Every row comes from one small tree of marks. Brackets hold a mark, then the marks that hang from it, in alphabetical order. Every link used is in the known rows. Which tree was each row made from?
(in the rows, 128 means zero)
Known rows
(tovo (gomeb (fonoz bevo tosu))): [145 177 162  99 149 128 161 132 100  21 122 121 133 122  98  87 164  76
  96 159 152 203 113 107 157 109 134 204 152 149 148]
(tovo (gomeb nusaz)): [116 127 127 113 134 165 185 148 138  92 117 105 160 142 133  57 143 118
 113 128 130 140 131 117 163 112 124 182  72 120  98]
(midab tovo): [139 146 103 110 152 123  97 131 110 126 161 159 152 105 196 100 150 142
 114  98 121 126 128 150 132 147 127 120 103 120 138]
(zelur (gomeb gikovi nusaz) (tovo midab)): [104  96 135 110 114 143 151 136 162 173  65 109 112 152 158 139 158 150
  93 166  98 110 184 172 180 109 145 137 108 131 155]
(tovo (gomeb fonoz) midab zelur): [168 159  85 111 111 157 175 158 123  73 133 152 126 130 157 164 110 121
 110 127  36 203 134 111 112 165 126 187 177 105 164]
(bevo (gikovi gomeb) (nusaz gadi)): [139 128 179 165 120 156  86 134 123 158 153 143 113 107 132 123  59 125
  95 114 165  66 141 156 121 110  85  93 132 167  73]
(tovo (gomeb fonoz nusaz)): [144 141 119 117 135 156 207 163 137  81 116 106 161 149 123  92 137 135
 107 130 106 180 118  85 147 124 131 193 111 103 135]
(gomeb (fonoz tosu) gikovi (nusaz gadi)): [109 199 171 144 138 106 136 140 110  99 113  65 146 204 102  61 212 159
  53 135 147 134 149  85 137  96 173 145 148 128 114]
(gomeb (fonoz gikovi)): [139 166 119 109 142  82 137  93  92 119 172 142 132 118 104 125 129 164
 119 144 140 145  89  85 131 138 143 100 126 123 156]
(fonoz (gikovi (midab tovo)) tosu): [128 146 126 115 112  58  80 141 114 131 185 108 112 146 145 138 197 111
 140 122 144 136 112 162 150 123 124  98 133 106 152]
(gikovi (gomeb (fonoz bevo)) midab): [181 127 122 135 112 134 136 123 131 127 135 131 124 117  91 145  97 106
 130 135 123 174  91 136 103 145  79 133 201 101 120]
(nusaz gadi): [124 176 119 134 145 131  78  92 100 107 160 160 142 126 147  73 141 161
  80 121 145 104 137 125 114 129 103  88  94 139 103]
(fonoz (tosu gomeb)): [100 137 176  81 133 160 119 136 118  69 118 116 172 126 128  83 141 117
 114 154 159 152 144  98 134 105 169 136 107 155 120]
(tosu gomeb): [114 125 131 103 144 171 124 114 121 103 126 148 168 110 134 104 103 139
 132 138 149 140 137 102 116 132 151 112  94 146 109]
(tovo midab): [134 148 112  91 103 152 108 114 115 153 128 154 150 121 173 119 134 147
 105 134 103 139 155 134 125 139 122 124 104 147 143]
(midab (tovo (gomeb gikovi) rirov zelur)): [111 142  68 152 154 129 127 129 136  70 130 122 113 121 155 161 136  93
 130  89  76 107 154 163 156 148 141 167 160 100 106]
(bevo nusaz): [126 117 158 118 135 136 102 122 111 165 144 145 147 128 162 113  97 150
 126 104 142 117 127 116 115 135 115 132  86 135 111]
(zelur (tovo gomeb rirov)): [100  95 101 113 135 139 122 125 160  71  97 119 129  88 134 144 109  95
 127 162 118  98 167 118 174 130  95 139 108 132 139]
(tosu bevo): [ 91 140 128 127 138 133 113  89 103 121 126 185 123  94 162  91 136 160
 134 125 143 109  99 106  99 142 165 133  86 161 124]
(bevo gikovi (nusaz gadi) (tosu gomeb)): [132 114 186 162 151 163  84 133 108 156 136 128 133 131 111 137  67 114
 162 138 189 103 168 102  71 128 105  78 123 154 104]
(tosu (bevo (gikovi midab) nusaz) gomeb): [ 96  82 145 178 100 152 100 140 145 198 106 163  77 109 128 210  84 133
 211 112 171 101 119 111  74 136 154  89 114 184 106]
(gikovi (gomeb nusaz) (midab (tovo zelur))): [168  90 101 147  95 137 151 197 158 144 148 110 135 158 165 114 114 104
 136  70  52 138 108 189 102 154  91 154 171  45  94]
(gomeb (fonoz tosu)): [139 178 157  78 139 107 122 138 110  76 136 114 169 133 135 104 154 150
  81 134 134 170 126  80 139 123 153 159 136 124 167]
(gomeb nusaz): [118 130 135 107 133 134 151 130 125 143 122 115 176 146 130  48 149 150
 106 109 132 116 132 117 134 119 135 145  65 124 104]
(fonoz tosu): [111 164 165  76 136 123 100 121 113  85 137 116 169 127 141  67 159 132
  85 136 156 125 138 111 153 113 146 153  97 140 131]
(fonoz gikovi): [110 152 125 108 139  94 115  80  93 130 170 144 134 110 111  89 134 141
 120 140 164 105 105 115 144 126 135  92  88 140 117]
(tovo midab rirov zelur): [135 127  81  94  85 127 105 108 124 134 124 152 136 134 141 160 113 120
 116 103  37 116 162 150 107 147 117 135 141 126 148]
(zelur (gomeb fonoz gikovi) tovo): [122 130 125 118 170 119 127 114 154 113 103 128 115 103 148 178 120 176
  89 163 125 131 142 114 173 133 150 122 146 109 172]
(midab (tovo (zelur (gomeb gikovi)))): [128 145  96 129 175 122 108 119 125 106 151 155 111 117 191 152 140 152
  99  84  79 123 129 201 154 144 153 143 138  89 131]
(midab (tovo (gomeb (fonoz gikovi)))): [157 158  91 129 152 101 164 140  98  76 185 144 110 113 154 147 149 113
 133 138 110 184  89 122 160 145 131 138 148 111 175]
(fonoz (bevo gikovi nusaz)): [131 129 164 138 149 118 103 105 101 183 133 166 109  96  96 114 100 104
 139 101 201  85 140 147 131 122 112 117  90 200  94]
(tosu (gomeb (fonoz bevo) gikovi nusaz)): [123 138 151 145 157 152 196 121 110 130  78 109 141 161  52  88 153 119
 134 145 157 168 128  86 113 117 192 147 147 154  96]
(gomeb (gikovi midab) nusaz): [ 98 128 116 154 118 127 128 128 159 190 103  72 146 176 116 110 164 160
 130 106 151 102 145 118 137 121 138 126 109 100  75]
(zelur (tovo (gomeb (fonoz bevo gikovi)))): [133 130 126 134 160  87 170 100  97  65 131 147  77  90  69 125 134  73
 136 197 159 159 101 100 158 137 121 129 146 147 151]
(tosu (bevo nusaz) (gomeb fonoz)): [118 100 163 144 126 156 144 138 102 139 111 178 110 126 149 172  89 158
 179 133 114 180  88  61  55 145 181 137 133 160 145]
(gikovi gomeb (midab tovo)): [160 112 105 135 105 142  98 161 151 146 163 127 136 112 190 149 108 119
 132 108 100 137 112 183 124 153  78 113 168  77 116]
(gomeb (fonoz gikovi) nusaz): [138 146 130 115 124  84 177 120 103 142 148 110 142 158  86  90 156 157
 121 134 126 146  91  88 134 119 156 125 107 116 143]

Which tree is each row?
[123 124 175 107  89 104 107 128 132 114 160  77 125 137 102 114 126  96
 122 162 156 126  99 141 155 107 109 116 162 111 105]	(fonoz (gikovi gomeb midab) tosu)
[140 127 105 113  95 171 197 166 131 104 109 125 134 164 146  93 136  97
 114 116  49 163 150 145 132 137 127 199 114 112 112]	(tovo (gomeb nusaz) midab zelur)
[ 99 141 156 187 130 121  72 102  97 172 143 192  71 109 146 130 117 156
 135 105 179  59 124 124  81 122 135  86  88 211  99]	(tosu (bevo gikovi (nusaz gadi)))
[141 144 137 119 148 107 158  85  75  97 146 162 113 115  45 117 125 101
 153 172 162 178  84  95 105 128 161  92 149 167 136]	(tosu (gomeb (fonoz bevo gikovi)))
[135 144 154 151 118 160 138 140 137 133 135 116 140 125 106  57 108 128
  73 117 153  64 145 151 138  95 102 102 113 156  67]	(bevo (gikovi (gomeb (nusaz gadi))))
[139 114 100 126 144 112 151 116 135  58  93 137 103  98  83 157 120  70
 135 170 115 144 140 108 151 135  95 153 157 144 169]	(zelur (tovo (gomeb (fonoz bevo)) rirov))
[ 64  96 177 168 144 170 121 108 106 167  91 153  96 125 143 147 106 148
 174 137 165 115 121  89  83 132 208 131 116 186  78]	(tosu (bevo nusaz) (gomeb gikovi))
[162 155 189  91 130 128 145 130 102  62 128 118 144 117  92  74 123  81
  81 161 142 177  98 122 135 116 128 179 191 144 134]	(gikovi (gomeb (fonoz bevo tosu)))
[149  97  80 100 126 108 144 143 143 111 138 132 126 157 158 135 146 123
 119  60  18 120 127 223 145 116 114 158 107  75 165]	(midab (tovo rirov (zelur (gomeb nusaz))))
[111 130  64 157 118  96  63 120 153 174 130 101 123 138 153 192 163 138
 149  89 115  91 152 162 136 140 117  97 156  96 125]	(gomeb (gikovi (midab (tovo rirov))))
[100 125  95 150 137 141 163 148 148 114 104  77 137 152 146 115 176  99
 126 104 105 110 161 160 179 113 146 177 120 116 109]	(midab (tovo (gomeb gikovi nusaz) rirov))
[150  89 156 141 104 153 145 164 176 181 111  60 163 138 100 119  79 106
 158 129 154  99 144 130 113 127  77 136 151  84  97]	(bevo (gikovi (gomeb nusaz) midab) tosu)
[150 110 129 132 125 111 133 124 120 136 147  96 136 152  81 186  98 127
 203 179 144 193 102  61  72 151 119  80 178  72 164]	(bevo (tosu (gomeb (fonoz (gikovi midab)))))
[100 134 158 178 126 128  78  98  83 152 143 188  82 136 166 103 128 161
 134 115 140 102 105 121  65 136 127 108  94 170 104]	(tosu (bevo (nusaz gadi)))
[168 104 126 144 126 141  91 166 163 165 153 105 140  92 164 169  79  95
 166 119 145 113 138 167 112 155  67 110 185  76 130]	(bevo (gikovi gomeb (midab tovo)) tosu)
[114 132 127 131 138 158 150 116 109  93 112 182 121 107 138 146 113 160
 157 149 120 178  89  59  68 146 194 127 138 158 153]	(tosu bevo (gomeb fonoz))
[124  86  99  77  93 132  98 110 161 139  88 149 110 109 164 196 117 129
 112 166  55 110 178 184 168 119  91 108 113 136 209]	(zelur gomeb (tovo midab rirov))
[ 92  80  87 134 123 108  72 101 192 155  83  94  96 122 126 226 126 146
 133 147 115  75 171 170 174 116  96  91 140  99 150]	(zelur (gomeb (gikovi midab)) (tovo rirov))
[152 135 108 193 117 102  41 160 131 209 176 154  86 137 170 190 133 140
 144  63 146  84 150 180 102 138  64  57 127 132 118]	(bevo (gikovi (midab tovo)) (nusaz gadi))
[113 111  91 171 120 142  96 150 145 158 129 184  80  87 161 202 133 124
 199 106 150 113 119 144  88 145 159  76 130 167 138]	(tosu (bevo (gikovi (midab tovo))) gomeb)
[127 128 164 153 150 166 137 136 121 131 114 102 158 151  86  76 116 117
 141 144 180 105 173  99  89 111 126  90 104 141 100]	(bevo gikovi (tosu (gomeb (nusaz gadi))))
[153 116  67  99 141 108 104 119 132  90 157 164 120 113 177 171 119 126
 119  75  33 121 125 218 140 133 105 135 128  85 176]	(midab (tovo rirov (zelur gomeb)))
[118  94 100  94  90 122  90 117 144 156  89 141 127 112 153 165 126 122
 119 162  78  95 188 136 138 139 105 101 122 150 175]	(zelur (tovo midab rirov))
[109 110  74 161 107 103 108 142 167 198 110  69 133 178 136 158 189 134
 150  79 103  93 158 163 140 124 122 119 136  87 116]	(gomeb (gikovi (midab (tovo rirov))) nusaz)
[168 152 121  97 158 120 140  89 107  95 139 172 121 106 107 129 128 139
 102 134 118 181  96 154 142 120 114 147 129 130 175]	(zelur (gomeb (fonoz bevo)))
[ 88  97 168 155 129 166 118 125 119 169 107 186  93  90 136 163  80 133
 183 125 174  95 124 100  87 125 184 109  90 216 103]	(tosu (bevo gikovi nusaz) gomeb)
[125 127 116 126 147  99 166 131 126  69 136 131 100  97 112 147 119 115
 128 193 136 149 114  79 167 144 129 122 140 122 162]	(zelur (tovo (gomeb (fonoz gikovi))))
[140 148 174  71 123  79 183 130 115  89 141  82 134 179  92  97 183 143
  87 150 115 172  89 136 182  74 157 158 110 114 188]	(zelur (gomeb (fonoz gikovi tosu) nusaz))
[144 138 157 122 140 149 128 100 122 124 131 157 127  64  82  89  79  81
 103 133 188  84 127 164 145 119 114 124 132 188  78]	(fonoz (bevo (gikovi gomeb)))
[ 99 134 106 162 112 121  87 109 148 171 127 169  94  87 131 171 128 155
 165 106 173  78 114 118 105 137 140  96 107 171 119]	(tosu (bevo (gikovi midab)))
[130 147 128 116 149 134 177 125 145 132 102  97 147 159 124 123 154 186
  85 121 113 152 123 126 164 106 161 162 123 100 145]	(zelur (gomeb fonoz gikovi nusaz))
[132 144 148 109  90  62 155 152 128 137 142  59 135 203  73 118 193 137
 127 139 137 162  99  92 142 108 140 129 140  96 158]	(gomeb (fonoz (gikovi midab) tosu) nusaz)
[140 129  69 114 136 101  91 125 118 106 156 154 137 121 167 142 128 118
 129  69  55 104 133 168 110 155 118 127 136  95 140]	(midab (tovo rirov zelur))
[143  91 133 128  86 158 153 162 165 160 119  82 160 152 130  95 107 128
 128 120 112 127 116 146 127 120  85 140 130  83  83]	(gikovi (gomeb nusaz) midab)
[170 109 125 130  84 146 172 178 168 152 122  82 158 168 118 130 104 146
 121 115  88 164 100 111 114 134  95 152 172  67 120]	(gikovi (gomeb fonoz nusaz) midab)
[ 81 124 113 138 131 154 171 121 155 108  84  62 148 156 103  99 151 111
 119 124 132  95 164 121 181  98 148 180 102 133  85]	(tovo (gomeb gikovi nusaz) rirov)
[131  86 143 143 121 163 143 163 169 177  97  74 164 151  85 137 103 111
 193 134 174 122 163  97  98 125 116 106 117 108 112]	(bevo (gikovi midab) (tosu (gomeb nusaz)))
[134 149 114 166 125 105 156 124 130 181  99  90 122 176  64 119 180 135
 135 116 149 151 119 109 114 132 137 140 160 112 103]	(gomeb (fonoz bevo) (gikovi midab) nusaz)
[115  78 159 178  84 147  98 144 159 203 123 151  76  94 145 190  56 127
 176 109 154  82 102 145  94 131 111 120 146 161  90]	(tosu (bevo (gikovi gomeb midab) nusaz))
[147 115 122  87 154 116 127 128 146  97 120 155 128  96 158 167 107 167
  95 156  96 153 127 124 156 136 115 121 124 103 205]	(zelur (gomeb fonoz) tovo)
[130 136 161 117 163  88 122  55  64 129 157 134 128 115  67  63 131  79
 160 169 197 129 104 119 103 135 110 110 118 133 123]	(fonoz (bevo tosu) gikovi)
